What can hang from each mark:
vadige: nofe vepo zodi
zodi: vadige
zigu: gabura gazos vovi zodi zufa
nofe: vadige
vukam: zigu
nodu: vovi
vovi: zigu
vepo: vadige

Known rows, with every way that one mark hangs from another:
vukam{zigu{gabura gazos}}: [-0.16 -0.18  0.18  0.22  0.35 -0.21 -0.06  0.12 -0.20 -0.10 -0.23  0.20
 -0.11  0.00 -0.20  0.04  0.28 -0.04 -0.07 -0.05  0.08  0.03]
vovi{zigu{gabura gazos zodi zufa}}: [-0.13  0.08  0.22  0.22  0.34 -0.24  0.09  0.02 -0.34 -0.03 -0.37  0.41
 -0.22  0.03  0.06  0.09  0.36 -0.07 -0.07  0.05  0.42  0.06]
vepo{vadige}: [-0.05 -0.09  0.07 -0.19 -0.02 -0.20 -0.12 -0.10 -0.33 -0.21 -0.02  0.10
  0.04 -0.03  0.09  0.11  0.13 -0.06  0.17 -0.15 -0.06  0.16]
vukam{zigu}: [-0.11 -0.20  0.12 -0.04  0.14 -0.11  0.01 -0.04 -0.13 -0.19 -0.08  0.04
  0.02 -0.13 -0.10 -0.01  0.10  0.07  0.00 -0.12 -0.04 -0.01]
nodu{vovi{zigu{gabura zodi zufa}}}: [-0.14  0.11  0.08  0.14  0.09 -0.22  0.17  0.04 -0.40 -0.03 -0.18  0.44
 -0.08 -0.03  0.31  0.07  0.32 -0.11  0.05 -0.01  0.23  0.03]
zigu{gazos vovi zufa}: [-0.13 -0.06  0.29  0.10  0.23 -0.14  0.02  0.04 -0.29 -0.06 -0.21  0.24
 -0.03 -0.01  0.19  0.03  0.04 -0.06  0.11  0.04  0.30  0.09]
nofe{vadige{vepo zodi}}: [ 0.15  0.11  0.24 -0.08  0.07 -0.13  0.04 -0.06 -0.25 -0.19  0.06 -0.14
 -0.02  0.20 -0.17  0.09 -0.04  0.21  0.07 -0.23 -0.03  0.25]
nofe{vadige}: [ 0.06  0.05  0.15 -0.09  0.14 -0.12 -0.08 -0.02 -0.47 -0.09  0.03 -0.04
  0.13  0.11  0.03 -0.06  0.11  0.02  0.12 -0.23 -0.10  0.11]
zigu{zodi zufa}: [-0.05  0.04  0.21 -0.03  0.21 -0.05  0.06 -0.01 -0.30 -0.04 -0.16  0.29
 -0.13  0.07  0.04  0.07  0.10 -0.02  0.07 -0.16  0.27  0.13]
zodi{vadige{nofe vepo}}: [ 0.06  0.06  0.11 -0.28 -0.15  0.06  0.07 -0.16 -0.05 -0.14  0.09  0.04
 -0.04  0.02 -0.15  0.05  0.00  0.11  0.14  0.00 -0.22  0.28]
zigu{gabura gazos zodi zufa}: [-0.09  0.03  0.28  0.21  0.39 -0.14  0.01  0.17 -0.38  0.08 -0.29  0.43
 -0.24  0.19 -0.05  0.14  0.27 -0.13  0.00 -0.07  0.40  0.16]
vovi{zigu{zodi zufa}}: [-0.08  0.07  0.16 -0.04  0.14 -0.17  0.14 -0.17 -0.28 -0.16 -0.22  0.26
 -0.10 -0.12  0.13  0.04  0.19  0.06  0.02 -0.03  0.28  0.05]
zodi{vadige{nofe}}: [-0.01 -0.07  0.12 -0.28 -0.03  0.02  0.00 -0.11 -0.15 -0.13  0.13  0.09
  0.00 -0.09 -0.13 -0.03  0.10  0.02  0.19  0.00 -0.15  0.22]
nodu{vovi{zigu{zodi zufa}}}: [-0.11  0.11  0.09  0.02  0.04 -0.20  0.20 -0.07 -0.30 -0.13 -0.20  0.43
 -0.08 -0.15  0.35  0.11  0.08 -0.04  0.08 -0.01  0.26 -0.03]
vadige{nofe vepo zodi}: [ 0.02  0.01  0.26 -0.14 -0.06  0.03  0.14 -0.16  0.09 -0.26  0.11 -0.09
 -0.10 -0.04 -0.31  0.15  0.00  0.30  0.13 -0.14 -0.15  0.21]
nodu{vovi{zigu{zufa}}}: [-0.14  0.03  0.13 -0.05 -0.07 -0.21  0.04 -0.20 -0.36 -0.11 -0.13  0.25
  0.07 -0.04  0.44 -0.01  0.12  0.07  0.13 -0.02  0.06 -0.03]
vukam{zigu{gabura vovi zodi zufa}}: [-0.15 -0.14  0.23  0.18  0.34 -0.13  0.21  0.22 -0.23 -0.08 -0.19  0.29
 -0.20 -0.16 -0.04  0.07  0.31 -0.17 -0.02  0.02  0.35  0.07]
nodu{vovi}: [-0.13  0.02  0.07  0.00 -0.03 -0.14  0.01  0.02 -0.31 -0.08  0.01  0.19
  0.12 -0.08  0.27  0.01  0.02 -0.03  0.20 -0.11 -0.16  0.03]
vovi{zigu{gabura}}: [-0.16  0.01  0.05  0.04  0.10 -0.25 -0.03 -0.14 -0.30 -0.13 -0.11  0.05
  0.14 -0.06  0.15 -0.15  0.40  0.07  0.01  0.00 -0.11  0.06]
nodu{vovi{zigu{gazos zodi{vadige}}}}: [-0.06  0.09  0.01  0.05  0.10 -0.29  0.19  0.13 -0.22 -0.16 -0.22  0.57
 -0.12 -0.28  0.18  0.10 -0.01 -0.22  0.04  0.27  0.27  0.03]
vukam{zigu{gabura gazos zodi zufa}}: [-0.12 -0.10  0.29  0.25  0.46 -0.15  0.08  0.19 -0.26 -0.01 -0.34  0.42
 -0.33  0.07 -0.22  0.20  0.27 -0.14 -0.09 -0.06  0.46  0.05]
nodu{vovi{zigu{zodi}}}: [-0.13  0.10 -0.02  0.05  0.03 -0.23  0.24  0.00 -0.19 -0.22 -0.13  0.35
  0.03 -0.36  0.25  0.10  0.06 -0.08  0.06  0.02  0.09 -0.07]

Rows:
[-0.16 -0.01  0.17  0.00  0.11 -0.21 -0.04 -0.20 -0.41 -0.04 -0.16  0.11
  0.04  0.15  0.22 -0.10  0.42  0.11  0.03 -0.03  0.03  0.12] -> vovi{zigu{gabura zufa}}
[-0.16  0.01  0.12  0.16  0.24 -0.29 -0.03 -0.06 -0.27 -0.07 -0.26  0.16
  0.02 -0.04  0.08 -0.06  0.33  0.01 -0.06  0.06  0.09  0.05] -> vovi{zigu{gabura gazos}}
[-0.15  0.04  0.30  0.28  0.39 -0.18  0.13  0.27 -0.32  0.01 -0.27  0.44
 -0.21 -0.04  0.06  0.13  0.26 -0.23  0.00  0.06  0.49  0.13] -> zigu{gabura gazos vovi zodi zufa}
[-0.02 -0.15  0.21 -0.24 -0.04 -0.07  0.00 -0.12 -0.09 -0.36  0.20  0.07
 -0.15 -0.14 -0.29  0.25  0.13  0.10  0.19 -0.16  0.00  0.17] -> vepo{vadige{nofe zodi}}
[-0.05  0.03  0.28  0.04  0.27 -0.13  0.16  0.22 -0.28 -0.04 -0.20  0.50
 -0.20 -0.09  0.10  0.08 -0.01 -0.25  0.07  0.23  0.52  0.21] -> zigu{gazos vovi zodi{vadige} zufa}
[-0.12 -0.02  0.23  0.04  0.18 -0.21 -0.04 -0.23 -0.30 -0.13 -0.29  0.22
 -0.06  0.03  0.19  0.00  0.13  0.11 -0.01  0.01  0.23  0.01] -> vovi{zigu{gazos zufa}}
[-0.10  0.08  0.21  0.09  0.28 -0.20  0.10 -0.09 -0.25 -0.14 -0.36  0.40
 -0.20 -0.13  0.08  0.15  0.11  0.01 -0.03  0.03  0.45 -0.01] -> vovi{zigu{gazos zodi zufa}}
[-0.06  0.04  0.10  0.04  0.20 -0.19  0.20  0.27 -0.26 -0.06  0.01  0.34
 -0.04 -0.18  0.03 -0.07  0.26 -0.29  0.09  0.21  0.17  0.30] -> zigu{gabura vovi zodi{vadige}}
[-0.04  0.09 -0.02 -0.16 -0.10 -0.10  0.29  0.00 -0.11 -0.24  0.03  0.41
 -0.06 -0.41  0.04  0.10  0.06 -0.11  0.15  0.19  0.04  0.02] -> nodu{vovi{zigu{zodi{vadige{nofe}}}}}
[-0.18  0.05  0.12  0.08  0.01 -0.24  0.03 -0.11 -0.44 -0.02 -0.14  0.29
  0.05  0.10  0.41 -0.03  0.32  0.00  0.10 -0.02  0.00  0.04] -> nodu{vovi{zigu{gabura zufa}}}
[-0.11  0.06  0.10  0.10  0.27 -0.25  0.14 -0.02 -0.15 -0.21 -0.33  0.31
 -0.08 -0.29  0.01  0.12  0.07 -0.04 -0.07  0.07  0.31 -0.04] -> vovi{zigu{gazos zodi}}
[-0.08  0.03  0.16  0.18  0.33 -0.22  0.14  0.35 -0.24 -0.03 -0.13  0.45
 -0.13 -0.17 -0.02 -0.01  0.18 -0.37  0.04  0.27  0.35  0.25] -> zigu{gabura gazos vovi zodi{vadige}}
[-0.12 -0.16  0.23  0.07  0.25 -0.12  0.28  0.16 -0.15 -0.17 -0.18  0.25
 -0.19 -0.26 -0.04  0.12  0.04 -0.11  0.03  0.00  0.40  0.02] -> vukam{zigu{vovi zodi zufa}}
[-0.04  0.02  0.15  0.06  0.26 -0.18  0.19  0.25 -0.18 -0.13 -0.12  0.44
 -0.13 -0.29  0.00  0.04 -0.04 -0.29  0.07  0.27  0.39  0.20] -> zigu{gazos vovi zodi{vadige}}
[-0.16  0.00  0.24  0.15  0.24 -0.24 -0.07 -0.12 -0.39 -0.03 -0.29  0.26
 -0.08  0.14  0.16 -0.02  0.37  0.05 -0.03  0.03  0.22  0.08] -> vovi{zigu{gabura gazos zufa}}
[-0.16 -0.13  0.20  0.31  0.45 -0.23  0.27  0.38 -0.10 -0.15 -0.27  0.34
 -0.19 -0.36 -0.19  0.12  0.22 -0.27 -0.09  0.11  0.38  0.00] -> vukam{zigu{gabura gazos vovi zodi}}
[-0.11  0.08  0.15  0.08  0.20 -0.20  0.10 -0.09 -0.35 -0.05 -0.23  0.28
 -0.11  0.02  0.12 -0.01  0.39  0.00 -0.03 -0.02  0.24  0.11] -> vovi{zigu{gabura zodi zufa}}
[-0.04 -0.15  0.21 -0.05  0.20 -0.10  0.25  0.15 -0.20 -0.16 -0.11  0.36
 -0.22 -0.20  0.00  0.04  0.04 -0.19  0.04  0.19  0.38  0.14] -> vukam{zigu{vovi zodi{vadige} zufa}}
[-0.02 -0.13  0.08 -0.09  0.20 -0.11  0.15  0.09 -0.11 -0.19 -0.07  0.30
 -0.15 -0.19 -0.19  0.03  0.03 -0.12  0.00  0.10  0.19  0.15] -> vukam{zigu{zodi{vadige}}}
[-0.13  0.09  0.05  0.09  0.20 -0.24  0.15 -0.02 -0.24 -0.13 -0.17  0.23
 -0.03 -0.18  0.04 -0.03  0.39 -0.05 -0.04  0.00  0.09  0.07] -> vovi{zigu{gabura zodi}}
[-0.17 -0.04  0.23  0.23  0.30 -0.23  0.01  0.18 -0.26 -0.04 -0.15  0.21
  0.02 -0.12  0.08 -0.04  0.23 -0.18  0.07  0.05  0.11  0.14] -> zigu{gabura gazos vovi}
[-0.14  0.08  0.12  0.22  0.34 -0.28  0.10  0.05 -0.23 -0.13 -0.30  0.34
 -0.10 -0.17 -0.04  0.06  0.32 -0.10 -0.10  0.07  0.28  0.04] -> vovi{zigu{gabura gazos zodi}}
[-0.19 -0.18  0.21  0.27  0.35 -0.24  0.09  0.25 -0.14 -0.13 -0.19  0.17
 -0.06 -0.24 -0.12  0.00  0.24 -0.17 -0.05  0.09  0.17  0.02] -> vukam{zigu{gabura gazos vovi}}
[-0.06  0.08  0.12 -0.01  0.15 -0.20  0.08 -0.07 -0.41 -0.03 -0.14  0.38
 -0.14  0.06  0.13 -0.06  0.36 -0.07  0.02  0.17  0.29  0.25] -> vovi{zigu{gabura zodi{vadige} zufa}}
[-0.19 -0.22  0.32  0.25  0.36 -0.20  0.05  0.19 -0.26 -0.04 -0.25  0.25
 -0.15 -0.04 -0.01  0.04  0.27 -0.12 -0.01  0.06  0.32  0.05] -> vukam{zigu{gabura gazos vovi zufa}}
[-0.02  0.04  0.15 -0.25  0.03 -0.03  0.19 -0.17 -0.19 -0.20 -0.07  0.32
 -0.18 -0.18 -0.05  0.07  0.15  0.03  0.10  0.11  0.23  0.13] -> vovi{zigu{zodi{vadige{nofe}} zufa}}
[-0.16 -0.05  0.33  0.21  0.30 -0.20 -0.01  0.16 -0.37  0.03 -0.21  0.28
 -0.06  0.09  0.15 -0.02  0.28 -0.14  0.05  0.05  0.26  0.16] -> zigu{gabura gazos vovi zufa}
[-0.03  0.02  0.20 -0.09  0.13 -0.10  0.18  0.12 -0.30 -0.09 -0.06  0.38
 -0.12 -0.11  0.15  0.00  0.04 -0.19  0.14  0.16  0.36  0.27] -> zigu{vovi zodi{vadige} zufa}
